Known rows, with every step that occurs:
lafu > zakevu > lugu > podub > tosen > kotudud > dolilan: [-1.40 -1.48 -0.52  1.17  1.19  2.01 -0.87  1.33 -0.29  0.16 -0.16 -1.17
  1.09  1.18 -2.39  1.20  0.26 -0.42 -0.15 -0.13  1.13  3.50]
kamud > gana > kotudud > lafu > zakevu > lugu > podub: [-6.04 -1.54  1.62  0.47 -0.09 -0.43  0.56  0.62 -0.55 -1.92  1.83  0.89
  1.28 -0.22 -2.02  3.28  0.92 -3.14  0.99 -0.12 -1.70  3.96]
gana > kotudud > lafu > zakevu: [-3.75 -0.29 -0.30 -0.48  1.16 -0.03  1.22 -1.33  0.77 -1.95  1.17  1.30
  2.82  1.32 -0.43  0.79  1.65 -1.47  2.23 -0.54 -0.69  0.91]
lafu > zakevu: [-1.55 -1.14 -2.43 -0.65  0.72 -0.36  1.05 -0.61  0.61 -1.00  1.58 -0.36
  2.47  0.50 -1.32 -0.27  1.29 -0.27  0.79 -0.94  0.45  0.04]
kotudud > tosen > podub > lugu: [ 2.35  0.71 -1.79  0.32 -0.97  1.83  0.24  0.41  1.41 -0.81  0.32 -2.32
  3.65 -1.83  0.03  0.12 -1.21  1.93 -2.02  2.25  2.00  0.30]
dolilan > kotudud > lafu > zakevu: [-1.03  0.70 -1.06 -0.33  0.82  0.11  1.04 -1.74  2.19 -0.28  0.82  1.39
  2.14  0.91 -1.63  1.35  1.27  0.38  2.53 -0.57  0.35  0.44]
tosen > kotudud > dolilan: [ 0.41  0.52 -2.34 -0.56  1.10  2.16  1.32  0.01  0.87  0.18  0.36 -1.48
  1.95  1.89 -1.24  1.26  0.08  2.63  0.57 -0.08  1.75  0.67]
gana > kamud: [-0.81  0.43 -0.34 -1.74 -0.60 -1.24  1.47  0.88  0.47 -0.04  1.85  0.32
  2.44 -0.30 -0.78  0.00  1.18 -1.18  0.89 -0.06  0.85 -0.08]
kotudud > gana: [-0.22 -0.51 -2.20 -0.46  0.24 -0.66  1.31  0.62  0.50 -0.04  0.53  0.32
  2.58  1.37 -1.66  1.11  0.15  0.79  0.31 -0.74 -0.01  0.06]
lafu > zakevu > lugu > podub: [-3.27 -1.78 -0.23  0.49  0.80 -1.14 -0.12  0.12 -0.09 -1.23  1.20 -0.73
  1.51 -0.85 -2.40  1.04  0.89 -1.23  0.04 -0.78  0.76  1.87]
kamud > gana > kotudud > tosen: [-1.18  0.30 -0.68 -0.28 -0.44 -0.16  2.50  0.48 -0.26  0.74  2.79 -0.29
  1.56 -0.42 -0.52  1.45 -0.41 -0.20  1.09  0.84 -0.81  0.98]
dolilan > kotudud > lafu > zakevu > lugu > podub > tosen: [-1.52 -0.27  1.52  0.98  0.40 -0.21 -1.03  0.50  0.20  0.72  0.10  1.18
  0.42 -0.03 -2.43  1.32  0.71 -1.77  1.45 -0.10  0.47  2.38]
lafu > zakevu > lugu > podub > tosen > kotudud: [-2.00 -1.15 -0.19  0.90 -0.81  1.55 -0.47  1.90 -1.39  0.29  0.37 -1.01
  0.92  0.12 -2.71 -0.20 -0.23 -1.62 -1.21  0.03  1.61  2.15]
tosen > podub > lugu > zakevu: [-0.25  0.60 -0.77 -0.59  0.48  0.93 -0.77  1.09 -0.03 -1.19  0.46 -2.46
  2.14 -2.04 -0.81 -0.46 -0.44  2.45 -3.12  0.66  2.48  0.23]
podub > lugu: [ 0.03 -0.04 -1.72 -0.62 -0.20  0.93  0.45  1.14 -0.48 -0.37  0.60 -1.51
  1.25 -0.36 -0.58 -1.80 -0.14  0.96 -1.66  0.74  1.22  0.25]
kotudud > lafu: [-0.75 -0.12 -1.19 -1.38 -0.12 -0.16  0.99  0.04  0.74 -1.18  0.31 -0.09
  2.13  1.16 -0.80  1.28  0.38  0.33  1.26 -0.30  0.56  0.41]
zakevu > lugu > podub > tosen > kotudud > gana > kamud: [-1.15 -0.01  1.36  0.45 -2.09  0.35  0.12  3.70 -0.73  1.18 -0.13  0.77
  1.77  0.33 -2.66  1.34 -0.84 -2.31 -1.14  0.63  0.76  2.82]
tosen > kotudud: [-0.23  0.89 -2.05 -0.84 -0.96  1.76  1.77  0.63 -0.26  0.33  0.92 -1.33
  1.76  0.83 -1.56 -0.14 -0.37  1.35 -0.51 -0.06  2.18 -0.54]
dolilan > kotudud > tosen > podub > lugu > zakevu: [ 2.31  2.59 -0.19  0.52  0.87  0.88 -0.17 -0.37  1.96  0.93  0.56 -1.67
  1.90 -3.04 -0.90  0.46 -1.62  4.12 -1.55  1.74  2.65  0.21]
dolilan > kotudud: [ 0.70  1.68 -0.78 -0.41  0.55 -0.46  1.35 -0.61  0.33  1.93  1.62  0.03
  0.93 -0.22 -1.52 -0.05  0.69  1.43  1.22 -0.23  1.73 -1.48]
dolilan > kotudud > tosen > podub > lugu: [ 3.33  2.50 -0.91  1.03 -0.50  1.95  0.33 -0.50  1.97  1.06  0.58 -1.34
  2.90 -2.37 -0.46  0.26 -1.10  2.85 -1.09  2.45  2.51 -0.46]
gana > kotudud > lafu > zakevu > lugu: [-4.87  0.48  0.56 -0.45  1.65 -0.99  0.52 -1.19 -0.55 -1.67  0.99  1.18
  2.71  1.20 -1.09  1.09  0.84 -1.21  1.38  0.15 -1.30  2.60]
gana > kotudud: [-1.94  0.72 -0.07 -0.53  0.87 -0.62  1.47 -0.15 -1.16  0.23  1.96 -0.02
  1.68  0.21 -0.32 -0.58  1.04 -0.26  0.94 -0.30  0.75 -0.96]
zakevu > lugu: [-1.50  0.67 -0.79 -1.04  0.58 -1.41  0.52  0.35 -1.51  0.38  1.14 -1.04
  1.55  0.15 -1.77  0.10 -0.23  0.77 -0.60  0.15  0.61  0.91]

Rows:
[-0.99  0.07 -1.03 -1.07  1.29 -0.08 -0.06  1.28 -0.43 -0.58  0.55 -1.78
  0.24 -1.12 -0.96 -1.59 -0.65  2.31 -2.08  0.03  1.36  0.90]
podub > lugu > zakevu
[-2.50 -2.17  0.64  0.34  0.04 -0.33 -1.14  1.40 -0.38 -1.17 -0.22  0.24
  1.20  0.43 -1.92  1.25  0.56 -2.67  0.62 -0.28 -0.06  3.13]
kotudud > lafu > zakevu > lugu > podub > tosen
[-1.28 -1.94 -0.64  0.57 -1.55  2.84  0.10  1.62  0.85 -1.24 -0.45  0.04
  1.44  1.12 -1.78  0.97  0.35 -1.94  0.57 -0.52  1.58  1.65]
lugu > podub > tosen > kotudud > lafu > zakevu
[-2.72  0.10  1.18  0.81  0.96 -0.64 -0.17 -0.98  1.46 -0.57  0.49  1.01
  1.18 -0.51 -2.69  2.60  0.81 -0.66  1.82 -0.35  0.56  2.23]
dolilan > kotudud > lafu > zakevu > lugu > podub
[ 0.96  0.07 -2.15 -0.06 -1.40  2.02  1.00  2.42 -0.79  1.54 -0.27  0.01
  1.98  2.28 -1.91 -0.15 -0.88  0.43 -0.90  0.03  0.85  0.37]
podub > tosen > kotudud > gana
[-2.01 -0.71  0.51  0.10  0.25 -1.29 -0.01  1.04 -0.93 -0.13  0.99 -1.36
  0.67 -1.04 -2.14  1.08  0.06 -0.39 -0.34 -0.33  1.43  1.07]
zakevu > lugu > podub
[-0.73 -0.13  0.52  0.53 -1.41  1.36 -0.27  2.84 -2.20  1.31  0.22 -1.55
  0.09 -0.14 -2.41 -0.11 -1.02 -0.70 -1.63  0.44  2.32  1.39]
zakevu > lugu > podub > tosen > kotudud
[ 2.00  0.58 -1.76 -0.08 -0.62  0.39  0.94 -0.43  1.65 -0.30  1.02 -1.64
  4.11 -1.08 -0.49  1.77 -0.49  1.62 -0.03  0.95  2.01 -0.62]
kotudud > tosen > podub
[ 0.03 -0.79  0.44  0.43 -2.51  1.28  0.80  3.61  0.50  0.85  0.13  0.98
  1.88  0.49 -1.98  1.00 -0.07 -2.45 -0.29 -0.02  1.38  1.24]
lugu > podub > tosen > kotudud > gana > kamud
[-0.74  1.02 -1.22 -0.91 -1.57  0.72  2.14  1.49  1.27  0.16  0.63  1.01
  3.49  1.29 -1.83  1.33 -0.28 -0.20 -0.03  0.17  0.63  0.91]
tosen > kotudud > gana > kamud
[-0.39  0.87 -0.39 -0.04  0.94 -0.63  1.90 -0.70  0.30  0.48  1.81 -0.13
  2.13 -0.27  0.09  0.18 -0.24  0.51  1.55  0.55  0.35 -0.27]
gana > kotudud > tosen
[-1.29  0.42 -0.37 -0.27  2.84 -0.15  1.04 -0.72 -0.04  0.10  1.47 -0.23
  1.78  1.25  0.03  0.83  1.49  0.91  2.04 -0.40  0.22  0.29]
gana > kotudud > dolilan
[ 0.00 -0.41  0.24  0.76  0.54  1.90 -0.74  2.29 -1.10  1.18 -0.37 -1.72
  0.21  0.94 -2.07  1.27 -0.54  0.51 -0.61  0.41  1.90  2.67]
zakevu > lugu > podub > tosen > kotudud > dolilan
[ 0.45  0.62 -0.84 -0.74 -2.17  1.25  1.30  2.92 -0.04  1.47  0.24  1.18
  2.79  1.75 -1.58  0.07 -0.39 -1.33 -0.38  0.52  0.52  0.99]
podub > tosen > kotudud > gana > kamud
[-1.10 -0.08  0.98  0.22 -1.70  1.74 -0.49  2.64 -1.28  0.11 -0.84 -0.73
  0.51  0.67 -2.17  1.30 -1.18 -0.96 -0.71  0.69  1.66  2.54]
zakevu > lugu > podub > tosen > kotudud > lafu
[ 0.70  1.49 -0.12  0.83 -0.22  1.73  0.50 -0.03  0.49 -0.60  1.00 -1.40
  3.52 -1.94  0.75 -0.27 -0.75  1.04 -1.40  2.47  1.48  0.03]
gana > kotudud > tosen > podub > lugu
[-0.78 -0.04 -0.82 -1.18 -0.52 -1.46  1.59  1.12  1.22 -0.13  1.00  1.44
  3.39  0.77 -1.34  1.29  0.67 -1.00  0.86 -0.33 -0.39  0.70]
kotudud > gana > kamud
[-0.77 -1.07  0.89  0.26 -0.27 -0.82 -0.92  2.51 -2.16  1.04  0.59 -1.13
 -0.09 -0.63 -1.86 -0.19 -0.01 -1.51 -0.73  0.01  1.35  1.22]
zakevu > lugu > podub > tosen
[-1.98  0.28 -1.04 -0.60 -0.70  1.81 -0.05  0.98 -0.94 -0.38 -0.54  0.07
  2.17  2.12 -2.19  0.28 -0.65 -0.76 -0.43  0.69  0.12  3.05]
podub > tosen > kotudud > lafu > zakevu > lugu
[-2.38  0.78  0.45 -0.90  0.54 -0.24  1.29 -0.38 -0.15 -0.96  1.01  0.81
  2.10  1.10 -0.12  0.89  0.84 -0.56  1.78 -0.06  0.04  0.22]
gana > kotudud > lafu
[ 0.83  0.53 -1.41 -0.20 -0.94  1.81 -0.26  0.97 -0.08 -1.05  0.54 -2.14
  3.20 -1.31 -0.36 -0.69  0.04  1.11 -2.62  1.43  2.40 -0.42]
tosen > podub > lugu
[ 1.58  0.23 -1.97 -0.39  0.53  2.71  0.44  1.52 -0.46  1.45 -0.07 -1.33
  1.22  2.30 -1.01 -0.03 -0.06  1.51  0.17  0.19  1.67  0.87]
podub > tosen > kotudud > dolilan
[ 2.25  1.86 -1.16  0.08  0.59 -0.39  1.76 -1.13  1.79  2.16  1.43 -0.06
  1.43 -0.68 -1.18  0.78 -0.52  2.25  1.86  0.56  1.36 -0.77]
dolilan > kotudud > tosen
[-4.20 -1.22  2.28  0.86  0.72 -0.41 -0.86  0.93 -1.27 -1.01  0.50  1.07
  1.11  0.37 -1.26  0.78  1.04 -3.54  1.15 -0.08 -0.52  2.88]
gana > kotudud > lafu > zakevu > lugu > podub > tosen
